What can hang from each mark
mase: fudut milov sabofa
fudut: bipaluz gidop mase merig nebige sopag tabe
bipaluz: milov
tabe: fudut
bapog: fudut
nebige: komoti
komoti: maza
sopag: fudut

Each row was made from one small tree. Brackets hold a mark, then the marks that hang from it, in alphabetical order. Every link used is in the known rows. Write each row's tree.
Known rows
{fudut bipaluz {mase milov sabofa} {nebige komoti} sopag}: [ 0.42 -0.26  0.18  0.14 -0.19  0.34 -0.50  0.48 -0.41 -0.35  0.16  0.16
  0.77  0.36  0.00  0.09 -0.21 -0.19 -0.06 -0.20]
{mase fudut sabofa}: [ 0.20 -0.10  0.39  0.14  0.35 -0.30 -0.12 -0.06  0.28  0.11 -0.09  0.10
 -0.36 -0.08  0.05 -0.03 -0.60  0.11  0.62  0.22]
{bapog fudut}: [ 0.09  0.02 -0.03  0.32  0.65 -0.22  0.24 -0.46  0.46  0.62  0.22  0.02
 -0.61  0.03 -0.02  0.29  0.41  0.24  0.20  0.09]
{fudut bipaluz gidop merig {nebige {komoti maza}} sopag}: [-0.11 -0.26 -0.52  0.15 -0.40  0.04  0.02 -0.21 -0.28 -0.27 -0.22 -0.37
 -0.01 -0.05 -0.10  0.00  0.54  0.31 -0.70 -0.63]
{tabe {fudut gidop mase merig sopag}}: [-0.30  0.08  0.07  0.09 -0.33  0.21 -0.01 -0.23 -0.25 -0.21  0.15 -0.27
 -0.10  0.07 -0.06 -0.01  0.18 -0.06 -0.44 -0.27]
{fudut gidop {mase milov}}: [ 0.23 -0.21  0.13 -0.04 -0.05  0.13  0.09 -0.17 -0.38  0.07  0.31 -0.03
 -0.04  0.17 -0.19  0.02  0.14  0.11  0.19 -0.16]
{tabe {fudut merig sopag}}: [-0.22 -0.12  0.21  0.13  0.06 -0.11 -0.16 -0.37  0.18  0.24 -0.24 -0.29
 -0.38 -0.06  0.01  0.00  0.30 -0.05 -0.24  0.08]
{fudut gidop merig nebige tabe}: [-0.30 -0.35 -0.18 -0.04 -0.35  0.15  0.19 -0.09 -0.07  0.09  0.00 -0.34
 -0.19 -0.32 -0.03 -0.10  0.08 -0.30 -0.36 -0.31]
{tabe {fudut bipaluz gidop mase}}: [-0.27  0.66  0.03  0.13  0.09  0.00  0.31 -0.22  0.06 -0.32  0.30  0.13
 -0.11 -0.01 -0.12 -0.12 -0.02  0.28  0.11  0.15]
{tabe fudut}: [-0.08  0.10  0.34  0.29  0.71 -0.24  0.10 -0.39  0.47  0.47  0.09 -0.06
 -0.67 -0.12  0.00  0.01  0.00  0.13  0.33  0.40]
{fudut {bipaluz milov} mase merig nebige sopag}: [-0.07  0.21 -0.69 -0.09 -0.19  0.13 -0.20  0.20 -0.04 -0.08  0.01 -0.29
  0.54  0.27  0.18  0.21  0.39 -0.06 -0.67 -0.05]
{fudut mase merig nebige sopag tabe}: [-0.18 -0.27 -0.19  0.18 -0.18  0.31 -0.46  0.21  0.20 -0.04  0.05 -0.40
  0.11 -0.09 -0.01  0.28  0.27 -0.64 -0.54 -0.16]
{fudut {mase sabofa} nebige sopag}: [ 0.13 -0.29  0.02  0.26  0.23  0.14 -0.20  0.15  0.21 -0.13  0.39 -0.40
  0.13  0.19  0.05  0.16 -0.52 -0.32 -0.33  0.02]
{fudut {bipaluz milov} gidop {mase sabofa} nebige tabe}: [-0.10  0.21 -0.27 -0.20 -0.13  0.43 -0.05  0.53 -0.22 -0.10  0.42  0.00
  0.45 -0.10  0.20 -0.16 -0.45  0.01 -0.17  0.18]
{sopag {fudut gidop nebige tabe}}: [-0.04 -0.15 -0.09  0.00  0.28  0.01  0.64  0.15  0.12  0.17  0.36 -0.03
 -0.29 -0.14 -0.02 -0.02 -0.02 -0.22 -0.14  0.03]
{nebige {komoti maza}}: [ 0.26 -0.28  0.13  0.76  0.86 -0.30 -0.42 -0.39  0.29  0.62 -0.01 -0.10
 -0.89 -0.21 -0.21  0.31  0.49  0.42  0.39  0.04]
{mase {fudut gidop merig nebige sopag} sabofa}: [-0.05 -0.43 -0.14 -0.35 -0.69  0.11  0.26  0.07 -0.30 -0.47 -0.11 -0.33
  0.24  0.11  0.21 -0.19 -0.64 -0.19 -0.44 -0.56]
{bapog {fudut {bipaluz milov} gidop sopag}}: [-0.06  0.19 -0.51 -0.32 -0.06  0.06  0.56 -0.14 -0.14  0.23  0.30 -0.11
 -0.02  0.12  0.21  0.09  0.69  0.66 -0.46 -0.04]
{komoti maza}: [ 0.11 -0.22 -0.09  0.34  0.85 -0.41 -0.15 -0.64  0.58  0.62 -0.09 -0.36
 -0.90 -0.21 -0.16  0.16  0.33  0.40  0.22  0.26]
{nebige komoti}: [ 0.21 -0.20  0.42  0.80  0.55 -0.23 -0.26 -0.13  0.09  0.44  0.13  0.05
 -0.65 -0.17 -0.21  0.28  0.35  0.16  0.40  0.04]
{tabe {fudut bipaluz {mase milov sabofa} merig}}: [ 0.03  0.32  0.36 -0.13 -0.21  0.10 -0.58 -0.08 -0.29 -0.11 -0.34  0.41
  0.57  0.24 -0.04 -0.24 -0.35 -0.03  0.32  0.14]
{mase fudut milov}: [ 0.38 -0.28  0.25 -0.25  0.25 -0.16  0.01 -0.13  0.11  0.28 -0.18  0.16
 -0.21  0.12  0.05  0.06  0.04  0.10  0.65  0.07]
{sopag {fudut bipaluz {mase milov sabofa} nebige}}: [ 0.42  0.20 -0.03 -0.16  0.25 -0.02  0.06  0.32 -0.11 -0.18  0.14  0.45
  0.72  0.52 -0.03 -0.05 -0.50 -0.17  0.19  0.19]

Which tree is each row?
[ 0.30 -0.20  0.51 -0.10 -0.03  0.26 -0.15  0.38 -0.51  0.09  0.28  0.40
  0.23  0.07 -0.14 -0.13 -0.31 -0.16  0.33  0.12] | {sopag {fudut gidop {mase milov sabofa} tabe}}
[-0.01  0.04  0.51  0.31  0.37  0.09 -0.41  0.00  0.21  0.00  0.28 -0.13
 -0.13  0.09  0.03  0.02 -0.44 -0.09  0.04  0.32] | {tabe {fudut {mase sabofa} sopag}}
[-0.18 -0.30 -0.11  0.14  0.07  0.03 -0.15 -0.06  0.31  0.36 -0.17 -0.26
 -0.24 -0.30  0.01  0.08  0.16 -0.45 -0.17 -0.01] | {fudut merig nebige tabe}
[ 0.00 -0.17 -0.03 -0.07  0.36  0.03  0.10  0.20  0.58  0.16  0.02 -0.02
 -0.30 -0.24  0.20  0.14 -0.20 -0.34  0.31  0.10] | {mase {fudut nebige tabe}}
[ 0.00  0.16 -0.48 -0.29 -0.25  0.45 -0.21  0.12  0.02  0.09 -0.11  0.36
  0.67  0.22  0.08  0.21  0.47 -0.38 -0.09 -0.27] | {bapog {fudut bipaluz {mase milov} merig nebige tabe}}
[ 0.00  0.07 -0.04  0.04 -0.65  0.04  0.10  0.24 -0.51 -0.63 -0.21  0.30
  0.44  0.03  0.06 -0.21 -0.54  0.06  0.07 -0.62] | {mase {fudut bipaluz gidop merig {nebige komoti}} sabofa}
[-0.02 -0.28  0.29  0.00  0.14  0.00 -0.20  0.16  0.45  0.11 -0.10 -0.13
 -0.43 -0.34  0.08  0.17  0.20 -0.16  0.18  0.23] | {mase {fudut sopag tabe}}
[-0.17  0.27 -0.12  0.30 -0.27 -0.14 -0.36 -0.15  0.06 -0.32 -0.22 -0.17
  0.18  0.03 -0.23  0.20  0.49 -0.02 -0.35  0.01] | {fudut bipaluz mase merig sopag}
[ 0.08 -0.07 -0.23  0.02  0.34 -0.23  0.87 -0.09  0.05  0.08  0.40 -0.11
 -0.30  0.15 -0.05 -0.02 -0.09 -0.02 -0.20 -0.11] | {sopag {fudut gidop nebige}}
[-0.32  0.15 -0.22 -0.21 -0.42  0.05 -0.05  0.03 -0.32  0.25 -0.22 -0.03
 -0.01 -0.39  0.01 -0.17  0.54  0.29 -0.18  0.10] | {fudut {bipaluz milov} gidop merig tabe}
[-0.27  0.08  0.05 -0.14 -0.46 -0.07 -0.31  0.13  0.24 -0.26 -0.60  0.03
  0.06 -0.34  0.02  0.01  0.40 -0.13 -0.04  0.08] | {mase {fudut bipaluz merig sopag tabe}}
[-0.18  0.26 -0.25  0.03  0.06 -0.18  0.13  0.14  0.28  0.04 -0.29  0.21
  0.14 -0.12 -0.06  0.00  0.26 -0.32 -0.18  0.16] | {sopag {fudut bipaluz merig nebige tabe}}
[ 0.17  0.17  0.37 -0.21 -0.21  0.18 -0.06  0.42 -0.48 -0.24  0.11  0.57
  0.53  0.06 -0.18 -0.23 -0.25 -0.02  0.30  0.21] | {sopag {fudut bipaluz gidop {mase milov sabofa} tabe}}
[-0.22  0.61  0.28  0.28  0.00 -0.06 -0.47 -0.13  0.05 -0.21 -0.22  0.26
  0.23  0.04 -0.09 -0.14 -0.40 -0.01  0.22  0.25] | {tabe {fudut bipaluz {mase sabofa} merig}}
[ 0.30 -0.42  0.04 -0.23 -0.17  0.32  0.13  0.08 -0.45 -0.11  0.42 -0.10
  0.38  0.31  0.01 -0.15 -0.68 -0.15  0.01 -0.29] | {fudut gidop {mase milov sabofa} nebige}
[-0.34  0.25  0.09  0.03 -0.13 -0.19 -0.09 -0.34  0.21 -0.08 -0.39 -0.12
 -0.09 -0.08 -0.02 -0.11  0.36  0.10 -0.28  0.19] | {tabe {fudut bipaluz merig sopag}}
[-0.23  0.15 -0.27 -0.35 -0.25  0.08  0.56  0.21  0.22 -0.40  0.02  0.07
  0.05 -0.28  0.12 -0.16 -0.19 -0.04  0.07 -0.10] | {mase {fudut bipaluz gidop nebige tabe}}
[ 0.21 -0.50 -0.22 -0.18 -0.31  0.27 -0.28  0.01 -0.20 -0.02 -0.03 -0.33
  0.44  0.39  0.02  0.21  0.24 -0.45 -0.45 -0.37] | {fudut {mase milov} merig nebige sopag}
[ 0.44 -0.38  0.48 -0.27  0.16 -0.12 -0.21  0.01 -0.06  0.20 -0.21  0.24
 -0.01  0.13  0.09 -0.11 -0.55  0.07  0.74  0.12] | {mase fudut milov sabofa}
[-0.04  0.01  0.00  0.17 -0.04 -0.35  0.43 -0.29 -0.25  0.13 -0.06  0.00
 -0.34  0.02 -0.23 -0.04  0.27  0.13 -0.13 -0.15] | {sopag {fudut gidop merig}}
[-0.24  0.24  0.09 -0.17 -0.21 -0.05  0.30  0.07  0.16 -0.30 -0.11  0.19
 -0.18 -0.43 -0.02 -0.16  0.07  0.19  0.35  0.11] | {mase {fudut bipaluz gidop tabe}}
[-0.07  0.35 -0.12 -0.19  0.20 -0.09  0.38  0.28 -0.13  0.30  0.15  0.27
 -0.11 -0.21  0.02 -0.09  0.44  0.38  0.02  0.46] | {sopag {fudut {bipaluz milov} gidop tabe}}
[-0.20  0.44 -0.56 -0.25 -0.05  0.26 -0.16  0.19  0.05 -0.05  0.04 -0.15
  0.50  0.31  0.32  0.09  0.23 -0.09 -0.59  0.07] | {tabe {fudut {bipaluz milov} mase merig nebige sopag}}
[ 0.46 -0.46  0.15 -0.44  0.13  0.03  0.05  0.12  0.03  0.09 -0.07  0.11
  0.21  0.26  0.26 -0.11 -0.80 -0.18  0.47 -0.06] | {mase {fudut nebige} milov sabofa}
[-0.10  0.32 -0.06 -0.13 -0.13 -0.27  0.56 -0.16  0.07 -0.38 -0.07  0.12
 -0.18 -0.13 -0.04 -0.14 -0.03  0.43  0.30 -0.02] | {mase {fudut bipaluz gidop}}
[ 0.10  0.25  0.02  0.34  0.37 -0.16  0.41 -0.05 -0.09 -0.01  0.48  0.13
 -0.30  0.15 -0.26  0.18  0.12  0.11  0.08  0.02] | {sopag {fudut gidop mase}}
[-0.16  0.23  0.09 -0.18 -0.64 -0.23  0.13 -0.12 -0.32 -0.52 -0.42  0.19
  0.18 -0.11 -0.03 -0.33 -0.48  0.27  0.18 -0.21] | {mase {fudut bipaluz gidop merig} sabofa}
[ 0.04  0.11 -0.08 -0.34 -0.36 -0.12 -0.38  0.22 -0.17 -0.09 -0.49  0.05
  0.37  0.06  0.28 -0.11 -0.13  0.28 -0.07  0.13] | {mase {fudut {bipaluz milov} merig sopag} sabofa}
